Every row comes from one small tree of marks. The marks that hang from a mark follow it in brackets, in the order of their numbers. Every link used is in the known rows. Which tree was each row made from?
Known rows
q371[q652[q209]]: [-17.8   9.6   3.5   0.9  -7.0  17.9  20.8   3.5 -19.8   5.1  12.5   2.4
  -6.1  -0.6  -6.0   5.0 -11.6   3.6  -5.4 -17.5   3.1]
q652[q209[q399 q982[q89]] q371]: [ -1.7 -41.6 -18.1  -2.4   6.2  -0.4   3.5  -7.5  -1.4 -29.0  13.1 -27.5
  -5.9   3.3   4.0   8.2   5.3  -8.0   4.4  -8.9  11.1]
q209[q399[q371] q982]: [  2.7 -53.4 -12.2  11.0  -1.6   7.3  11.3   4.2 -20.1  28.6  17.3 -20.3
   5.5  -7.1  -7.6   5.2  12.0 -11.1   4.3  -0.1  -8.4]
q399[q371[q652[q209]]]: [-21.9  -4.9   1.8   4.2  -6.6  18.0  26.9   9.6 -27.8  18.1  14.1   9.8
  -9.5  -1.5  -0.9  10.2  -8.8  -9.8  -0.5  -9.8  -0.5]
q982[q89 q209[q399[q371]] q867]: [ 11.5 -29.3 -19.6   0.0  11.9  34.3  27.0   7.6  -4.8  28.3  11.3 -20.2
   0.6   3.5  -1.2   4.0   6.8   9.2   4.4   2.5 -26.4]
q371[q399 q652[q209]]: [ -9.4   3.1   0.4   4.7 -12.0  12.3  14.9   8.4 -15.7  17.7   8.2  12.5
 -10.5   6.0  -3.7   7.8 -20.1   1.5 -12.8 -18.3   7.6]
q652[q209[q982[q89]] q371[q399]]: [ -2.9 -18.7 -11.6  -2.6   0.0  -5.6  -5.8  -4.1  -3.3 -46.0  12.8  -8.4
  -6.2   9.7   6.1  15.2  -1.0 -13.2   0.0 -13.5  14.4]
q89[q982[q867]]: [ 13.2  22.2  -2.9   5.4   8.8  19.4  23.2   1.9 -17.4  30.9   8.7 -10.0
   8.3  -3.7 -19.3   6.4 -10.0  18.4   7.8  -2.4 -16.5]
q399[q371]: [ -3.3 -13.4   3.3  12.0  -1.9   5.6  19.6   6.7 -14.6  18.1  17.1  -4.2
   6.6  -8.8  -9.3   8.7   4.7 -17.9   4.9   1.1 -13.6]
q371[q399 q652]: [ -0.6 -11.3  10.8   7.5 -17.4  15.4  14.7  11.0  -9.7  22.0   8.6  10.4
  -0.5  -4.2  -8.2   1.9 -12.5  -1.2 -11.1 -11.0   2.2]
q652[q209 q371[q399]]: [  4.8   9.4 -10.5  11.0  -6.2 -11.4  10.1  -0.9  -9.7  10.3   8.8   7.1
 -10.6  13.9   1.8  16.2 -16.7  -8.6  -2.2  -4.8   5.8]
q89[q982[q209[q652] q867]]: [ -9.8  32.2  -6.2  -5.0  -2.1  48.6  38.5   5.2 -19.0  27.6   8.7  -1.0
   0.8  -0.7 -17.7   1.8  -5.0  43.4  -1.0 -12.9 -17.2]
q209[q399[q371] q652]: [-13.0 -39.9  -0.8   6.7  -9.0  21.4  31.5  10.6 -11.2  54.9  12.7  -1.7
  -1.5 -11.7 -13.6   0.6   7.3  -5.5  -2.0  -1.3  -5.3]
q371[q399 q652[q209[q982[q867]]]]: [ -2.4   2.4 -18.9  -2.1  -9.5  26.6   7.4   2.2 -38.2  33.4  15.1   8.6
  -7.4  15.6  -4.4   8.9 -17.1  18.0  -6.3 -19.0   7.5]
q652[q209[q399] q371]: [  5.8  -9.8 -16.2  11.0   0.9  -7.7  18.5  -4.6  -7.6  29.0   7.7 -11.5
 -10.2   8.3   0.0   9.7 -10.5  -2.1   3.1  -0.5   1.5]
q652[q209[q399 q982]]: [ -3.6 -25.2 -20.7   6.7   2.9   5.2   5.5  -5.6 -16.2  10.5  14.5 -24.3
  -0.8   5.7  -6.8   6.1   5.0   6.1  -1.8 -13.7   5.0]
q371[q399]: [ 10.6  -4.7   3.1  11.6  -5.9   0.5   8.0   4.5  -2.5  14.2  12.4  -1.1
   6.3   0.0 -10.8   6.5  -6.0  -5.3  -6.4  -5.6  -5.2]
q982[q89 q209 q867]: [  7.6  10.2  -9.2  -7.7  11.0  35.1  18.7   0.2  -1.0 -12.9  15.7 -17.6
   8.2   4.9  -6.7   2.8   4.8  18.1   0.7  -8.2 -22.8]
q399[q371[q652[q209[q982[q89]]]]]: [-28.3 -34.1   2.2 -10.8  -1.0  24.9  12.2   5.7 -21.6 -34.1  18.4  -5.9
  -4.6  -6.1   2.6   7.7   6.6 -15.5   0.8 -17.7   6.7]
q982[q209]: [ -0.5  14.4  -3.6   5.2  -3.5  17.5  19.2   2.4  -4.7  -6.6  12.3 -12.4
   6.6   0.2  -6.9   4.1   5.2  14.0  -4.2  -8.8 -20.1]
q371[q399 q652[q209[q982]]]: [-12.9 -10.2  -6.5   0.3 -13.6  13.2   4.7   3.6 -27.0   0.7  13.0   5.3
  -7.5   7.8  -1.9   8.0 -10.0   5.2 -10.8 -23.4  14.6]
q399[q371[q652]]: [-12.6 -20.3  11.5   7.2 -11.9  20.8  26.9  13.4 -22.8  28.1  14.5   6.2
   0.0 -12.9  -6.0   3.8  -3.1 -13.5  -0.1  -3.9 -10.0]

Write each row's tree
[-12.0 -75.4   0.8  -4.0  -4.8  24.8  14.4  11.2 -11.0  -0.8  15.6 -17.3
   1.2 -16.4  -1.5  -1.9  12.3 -15.5   0.0  -6.6   2.3] -> q209[q399[q371[q652]] q982[q89]]
[-20.9 -68.6  -0.7  -7.3  -3.1  28.5  16.4   6.8  -4.9  -4.2  17.8 -16.4
   3.6 -16.8  -9.3  -1.1  21.2 -10.1  -0.3  -9.4   3.2] -> q209[q399[q371] q652 q982[q89]]
[ 14.2 -15.8 -18.6  -4.1  11.1  34.4  21.1   1.9   2.0  14.2   9.8 -25.4
   4.3   5.3  -5.3  -1.1   4.6  22.7  -1.8  -3.9 -22.8] -> q982[q89 q209[q399] q867]
[  9.8  35.6 -11.6   2.8   6.0  29.9  29.3   2.9 -18.3  19.8   7.5 -12.2
   4.6   3.4 -11.7   7.5  -6.8  36.0   3.7  -7.1 -25.3] -> q89[q982[q209 q867]]
[ -3.4  -1.5 -17.2 -11.6  14.9  22.3   1.3  -8.2 -17.6 -24.8  22.0 -20.0
   4.8   7.9  -7.5   8.9   4.0   6.9   4.8 -16.7  -0.7] -> q652[q209[q982[q89 q867]]]
[ -8.0 -33.9  -6.2   8.1 -12.9  30.8  35.4  15.0 -15.2  42.3   7.8  -4.0
  -6.5  -5.7   2.4   0.1  -0.6   8.5  -5.6  -2.8 -16.6] -> q982[q209[q399[q371[q652]]]]
[  4.4 -29.1 -27.0  -7.3  16.5  22.3   4.1  -6.4 -12.1   2.9  17.4 -28.7
   1.0   8.9  -6.6   5.6   3.7  12.3   2.7 -15.2   0.3] -> q652[q209[q399 q982[q89 q867]]]
[-22.3  -5.7  -3.8  -2.0  -8.8  19.4   9.8   0.2 -28.0  -9.8  17.1  -4.6
  -2.5  -0.3  -4.7   4.8  -1.9   6.9  -5.0 -22.4   9.8] -> q371[q652[q209[q982]]]
[  5.7  -1.1  -8.0   8.6   1.5  15.0  29.4   6.7  -1.5  17.4  -0.2 -24.0
   0.7  -5.0  -9.0   2.7  -0.5  25.7  -3.0  -5.6 -16.7] -> q89[q982[q209[q399]]]
[ -4.1 -17.2 -12.8 -11.2   3.4  50.5  30.4   3.8   2.5  22.1  11.7 -14.5
   0.2   2.2 -10.6  -5.6   6.3  30.8  -5.9 -10.6 -13.4] -> q982[q89 q209[q399 q652] q867]
[ -5.7  -4.9   3.3   6.7 -19.5   8.8  18.9   3.9  -5.3  24.0   9.8  14.2
  -5.0  -0.6  -7.6   5.7  -9.0  -4.0  -6.1  -3.7   6.5] -> q209[q652[q371[q399]]]
[  3.7 -21.6 -20.5   5.1  -7.8  43.6  38.3  12.8 -28.6  74.9   9.1  -0.6
  -8.1   4.7  -0.1   0.5  -6.3  21.3  -1.1   2.2 -24.1] -> q982[q209[q399[q371[q652]]] q867]
[-20.8 -42.6  -2.4  -5.8  -2.6  38.0  33.8  12.4   5.4   2.2  10.7 -11.9
  -3.2  -9.5  -3.8  -2.4  15.2   3.9  -4.8  -7.8 -12.4] -> q982[q89 q209[q399[q371] q652]]
[-10.6 -53.6 -16.0  -2.2  11.4   8.3   7.9   1.8  -9.1 -14.6  17.2 -24.5
  -3.3  -2.3  -0.3   9.1  13.4 -15.0   4.3 -12.5   3.1] -> q652[q209[q399[q371] q982[q89]]]
[-25.0  -3.0   8.7 -11.9  -2.9  39.6  24.8   5.8  11.0 -37.2  13.7  -9.6
   4.8  -8.7  -9.9  -2.9  14.1  12.2  -7.9 -19.2  -9.4] -> q982[q89 q209[q652]]
[-14.2   8.6  -4.7 -15.5   1.8  50.7  27.6   3.9  -3.3  -5.4  16.9  -6.8
   3.8   0.9 -11.8  -2.0   7.0  26.9  -4.1 -14.1 -15.8] -> q982[q89 q209[q652] q867]
[  2.6 -23.6 -24.9   8.0  -1.4  -4.3   7.5  -7.5 -16.7  12.8  12.2 -19.3
  -7.9   9.1   1.2  10.2  -2.2   0.8   3.3  -4.1   8.0] -> q652[q209[q399 q982] q371]
[-16.4 -15.3  -2.1   0.7 -15.9  14.9  13.7  -3.4 -18.8   0.1  18.8  -2.5
   2.7  -7.7  -8.8   3.2   9.1   1.7   0.5  -8.4   7.4] -> q209[q652[q371] q982]
[  1.9 -16.6 -10.2  11.4   1.2  17.3  36.2  12.4 -10.0  27.3   2.8 -17.6
  -2.7  -7.2  -4.7   7.1   2.7  12.2   2.7  -0.4 -23.4] -> q89[q982[q209[q399[q371]]]]
[ -9.4 -60.6  -6.5   7.0 -14.2  22.2  18.5   9.6 -28.6  38.4  14.0  -9.1
  -0.7 -10.8  -4.1   0.6   5.1  -5.4  -0.8  -2.7  -1.0] -> q209[q399[q371[q652]] q982]
[-11.7  -7.1   1.4  -6.6 -13.1  22.8  21.6   6.6  11.9 -25.5   8.8   3.9
  -6.5   2.0   2.0   4.3   1.2   5.8  -9.8  -9.6  -0.5] -> q982[q89 q209[q652[q371[q399]]]]
[ -4.8 -44.8   1.0  10.9 -11.6  19.8  29.9  14.3 -18.4  55.9   9.2  -1.7
  -3.6 -12.3  -5.8   0.5  -3.6  -9.4  -1.8   0.7  -7.1] -> q209[q399[q371[q652]]]
[ -9.9 -17.0  -7.7 -13.6  -2.1  32.7  12.6  -5.2 -12.4 -10.2  21.8  -7.6
   4.0  -1.6  -8.8   2.2   7.4   5.1   5.7  -7.8   4.8] -> q209[q652[q371] q982[q89 q867]]
[-12.6 -15.0  -6.8   1.6 -11.4  33.3  31.8   5.8  -1.8  27.3   9.5  -9.3
  -0.7  -2.7 -10.6  -4.7   7.1  25.1 -11.7 -10.8  -9.3] -> q982[q209[q399 q652]]
[-10.4  -3.9  -7.4   3.5 -10.4  23.2  40.1   6.0  -3.1  24.5  -1.8  -8.8
  -9.7  -5.4  -5.7   1.0  -4.0  27.8  -2.3  -2.7  -4.8] -> q89[q982[q209[q399 q652[q371]]]]
[ -2.9 -24.8 -15.0  12.8   4.8   2.4  21.7   4.1 -15.2  40.8  12.2  -9.6
  -7.1   2.4  -4.3  11.1  -2.0 -11.3   2.5  -1.8  -5.7] -> q652[q209[q399[q371]]]
[ -5.4 -26.4  -2.2   6.9 -13.7  12.4  27.2   1.5  -1.6  43.6   9.5  -3.0
  -4.0  -7.2  -9.6  -0.9  -0.7   1.8  -2.2   1.8   3.3] -> q209[q399 q652[q371]]
